(in the rows, 128 means zero)
Known rows, with every step that occurs:
vupum -> genef -> zoniz -> lato -> simazo -> degam: [106  78  82  99  89 117  75  89 106 129 178 106  97 126 101 109 174 175
 153 186 171 136 121]
lato -> simazo -> degam -> rugi: [109  82 104 140  91 132  92 132 137  76 133 109  99 137 101 114 133 144
 169 189 120 136 112]
simazo -> degam -> rugi -> genef -> zoniz -> lato: [ 84 100  74 142  75 144 111 155  94 145 132 104 105 142 150  57 132 154
 152 133 203 165 120]
lato -> nebo -> degam -> simazo: [172  83 100  88 100 169  69 124 191 123 152 112 106 162 143 194 163 147
 156 159  99 126 121]
nebo -> degam -> simazo -> lato: [203  92 103 128 123 130  86  88 168  91 114 105 102 155 148 161 161 127
 106 148 141  89  86]
degam -> simazo -> lato: [186 114 123 132 139 137  97 100 143  92 109 113 118 142 113 139 130 108
 110 161 138  82  91]
simazo -> degam: [104 117 108 142 118 111 117 104 131 127 124 132 116 143 129 131 131 156
 148 144 125 137  96]
simazo -> lato -> nebo -> degam: [180  83  99 114 125 139  73  82 165 108 131 100  80 169 165 126 158 165
 112 171 126 127 131]
zoniz -> genef -> vupum: [136  92 139 137 139  95 137  95 116 113 152 106 131 114 133 149 119 128
 188 131 151 143 155]
simazo -> degam -> rugi -> genef -> zoniz -> lato -> nebo: [ 85  85  67 115  70 173  85 156 112 153 150  97  91 158 152  62 134 176
 170 165 179 180 141]
degam -> rugi: [115 121 112 143 107 140 127 143 118 111 126 106 111 116 120 109 116 118
 135 142 156 142 138]
nebo -> lato -> simazo -> degam -> rugi: [141  94  77 133  89 133  74 116 129  78 132  90  78 137 106  82 129 146
 137 165 132 127  98]
lato -> zoniz -> genef: [173  90 123 117 104 114 107 121 123 125 167 116 119 122 105 168 133 188
 180 158 118 142 151]
degam -> nebo -> lato: [137 118  91 123 114 152 116 117 143 126 167 106  98 104 141 106 140 119
 106 104 156 120 125]
nebo -> degam -> simazo: [171  98 106 115 103 141 100 123 172 118 133 119 121 147 143 190 162 126
 137 128 124 111 100]
nebo -> degam -> simazo -> lato -> zoniz: [227  80  85 103 102 122  72  83 180 100 139  92  85 167 150 185 165 158
 136 169 127  81  92]
degam -> rugi -> genef -> zoniz -> lato: [109 109  94 128  83 162 122 180  93 145 137 101 117 125 148  54 132 128
 131 116 209 152 149]
genef -> zoniz -> degam -> simazo -> lato -> nebo: [200 103 106  84 108 157  26  77 151 100 102 113  81 174 135 156 132 173
 162 191 177 140 130]
vupum -> genef -> zoniz -> degam -> nebo -> lato: [130 127  74  90  85 132  77  62 123 125 171 109  84  68 148 139 151 157
 143 123 235 153 127]
vupum -> genef -> zoniz: [100 133 105  96 100 122 122 110 105 130 143 122 119  93 139 154 140 138
 140 142 167 139 137]
genef -> zoniz -> lato: [131 112  97 111 104 141 113 128  98 164 137 106 102 158 132  86 143 148
 119 117 193 152 164]
zoniz -> lato: [138 113 113 135 133 136 118 117 108 160 153 105 116 137 111  80 142 136
 106 124 164 131 138]
rugi -> degam: [134 126 149 131 132 150 113 155 129 156 123 101 135 131 164  98 149 118
 119 111 111 134 115]
degam -> nebo: [103 107 118 129 119 148 135 134 153 128 169 125 119 106 137 142 148 115
 137 129 147 129 138]
lato -> simazo -> degam -> rugi -> genef: [102  86 117 143  93 138 101 170 145  78 136 127 132 116 124 100 137 136
 173 176 107 125  89]
nebo -> lato -> simazo -> degam -> rugi -> genef -> vupum: [122  87  90 128 103 116  99 118 137  73 143  78 105 120 165  69 123 113
 178 147 138 116  84]

Rows:
[166  76  85 131 103 152  74  97 155  90 129  79  61 155 157 110 145 154
 118 183 154 137 140] | simazo -> lato -> nebo -> degam -> rugi
[154 102  93 117 111 121  74 103 138  94 131 114  98 146 113  98 141 161
 129 152 103 113  89] | nebo -> lato -> simazo -> degam
[186  99 118 107 137 163  62 102 163  98 127 104 103 157 116 143 131 134
 129 192 111  97 111] | degam -> simazo -> lato -> nebo
[181 106 101  73 109 144  23  46 140  97 129 108  89 120 126 176 142 170
 164 213 191 131 113] | vupum -> genef -> zoniz -> degam -> simazo -> lato -> nebo
[107 105 139 130 122 170 120 161 155 158 167  98 126 110 173 112 168 106
 128 110 130 135 124] | rugi -> degam -> nebo
[108 115 119 107  90 148 111 149 147 128 143 150 130 102 179 141 149 146
 175 114 199 160 133] | rugi -> genef -> zoniz -> degam -> nebo
[123 111 122 130 118 137 101  98 154 125 157 132 112 103 136 148 145 143
 159 134 185 152 131] | zoniz -> degam -> nebo
[122 116 109 113 104 147 125 166 103 165 140 123 136 136 154  71 144 138
 123 103 180 141 139] | rugi -> genef -> zoniz -> lato
[192  98 136 108 140 187  49 127 164 129 122  76 113 161 151 113 153 122
 120 173  97 102  97] | rugi -> degam -> simazo -> lato -> nebo
[167 105  95  97  99 164  86 136 155 166 185  63  87 120 181 101 165 142
 126 106 128 119 115] | rugi -> degam -> nebo -> lato -> zoniz
[207 113 113 115 127 100  67  51 136 110 119 111  84 145 135 131 127 190
 147 176 172 121 111] | simazo -> lato -> zoniz -> degam
[129  86  75 126  63 155 115 167 117 145 142  93 101 137 178  77 161 141
 127 105 213 161 147] | nebo -> degam -> rugi -> genef -> zoniz -> lato
[133 101  89 136  89 140  85 152 134  75 133 107 113 115 130  68 129 139
 143 152 118 118  75] | nebo -> lato -> simazo -> degam -> rugi -> genef
[231 127  86  83  99 129  41  74 148 124 138 102  89 138 117 161 127 174
 162 144 155 112  88] | nebo -> lato -> zoniz -> degam -> simazo
[156 120 146 118 126 167  93 159 149 148 123  98 144 134 147 138 150  99
 132 121 103 111  91] | rugi -> degam -> simazo
[218  65 118 112 133  95  91  59 140  87 154  75 101 139 126 182 128 145
 199 185 145  93 124] | degam -> simazo -> lato -> zoniz -> genef -> vupum
[ 67 106 105 149 111 107 147 121 126 106 129  99 124 116 182 103 109 108
 197 138 161 138  96] | simazo -> degam -> rugi -> genef -> vupum
[141 131 115 104 100 123  88 108 118 131  99 139 105 146 144 142 128 168
 163 126 194 168 146] | genef -> zoniz -> degam
[160  88 124 107 113 178  76 158 165 124 178  79 108 115 154  79 180 109
 109 119 110 111 112] | rugi -> degam -> nebo -> lato -> simazo
[156  89 103 106 111 157  91 132 162  94 182 106 100 112 121 108 160 122
 119 137 127 107 128] | degam -> nebo -> lato -> simazo
[192 108 119  84 109 165  38 115 158 101 102 130 114 153 158 142 134 165
 167 178 166 130 108] | rugi -> genef -> zoniz -> degam -> simazo -> lato -> nebo
[112 112  70 134 106 136 108  90 145 124 162 109  88 123 145 111 142 147
 127 119 153 132  93] | simazo -> degam -> nebo -> lato
[193  90  96 102 116  92 105  69 115 120 170  73  93 124 141 135 117 167
 184 128 148 131 146] | nebo -> lato -> zoniz -> genef -> vupum
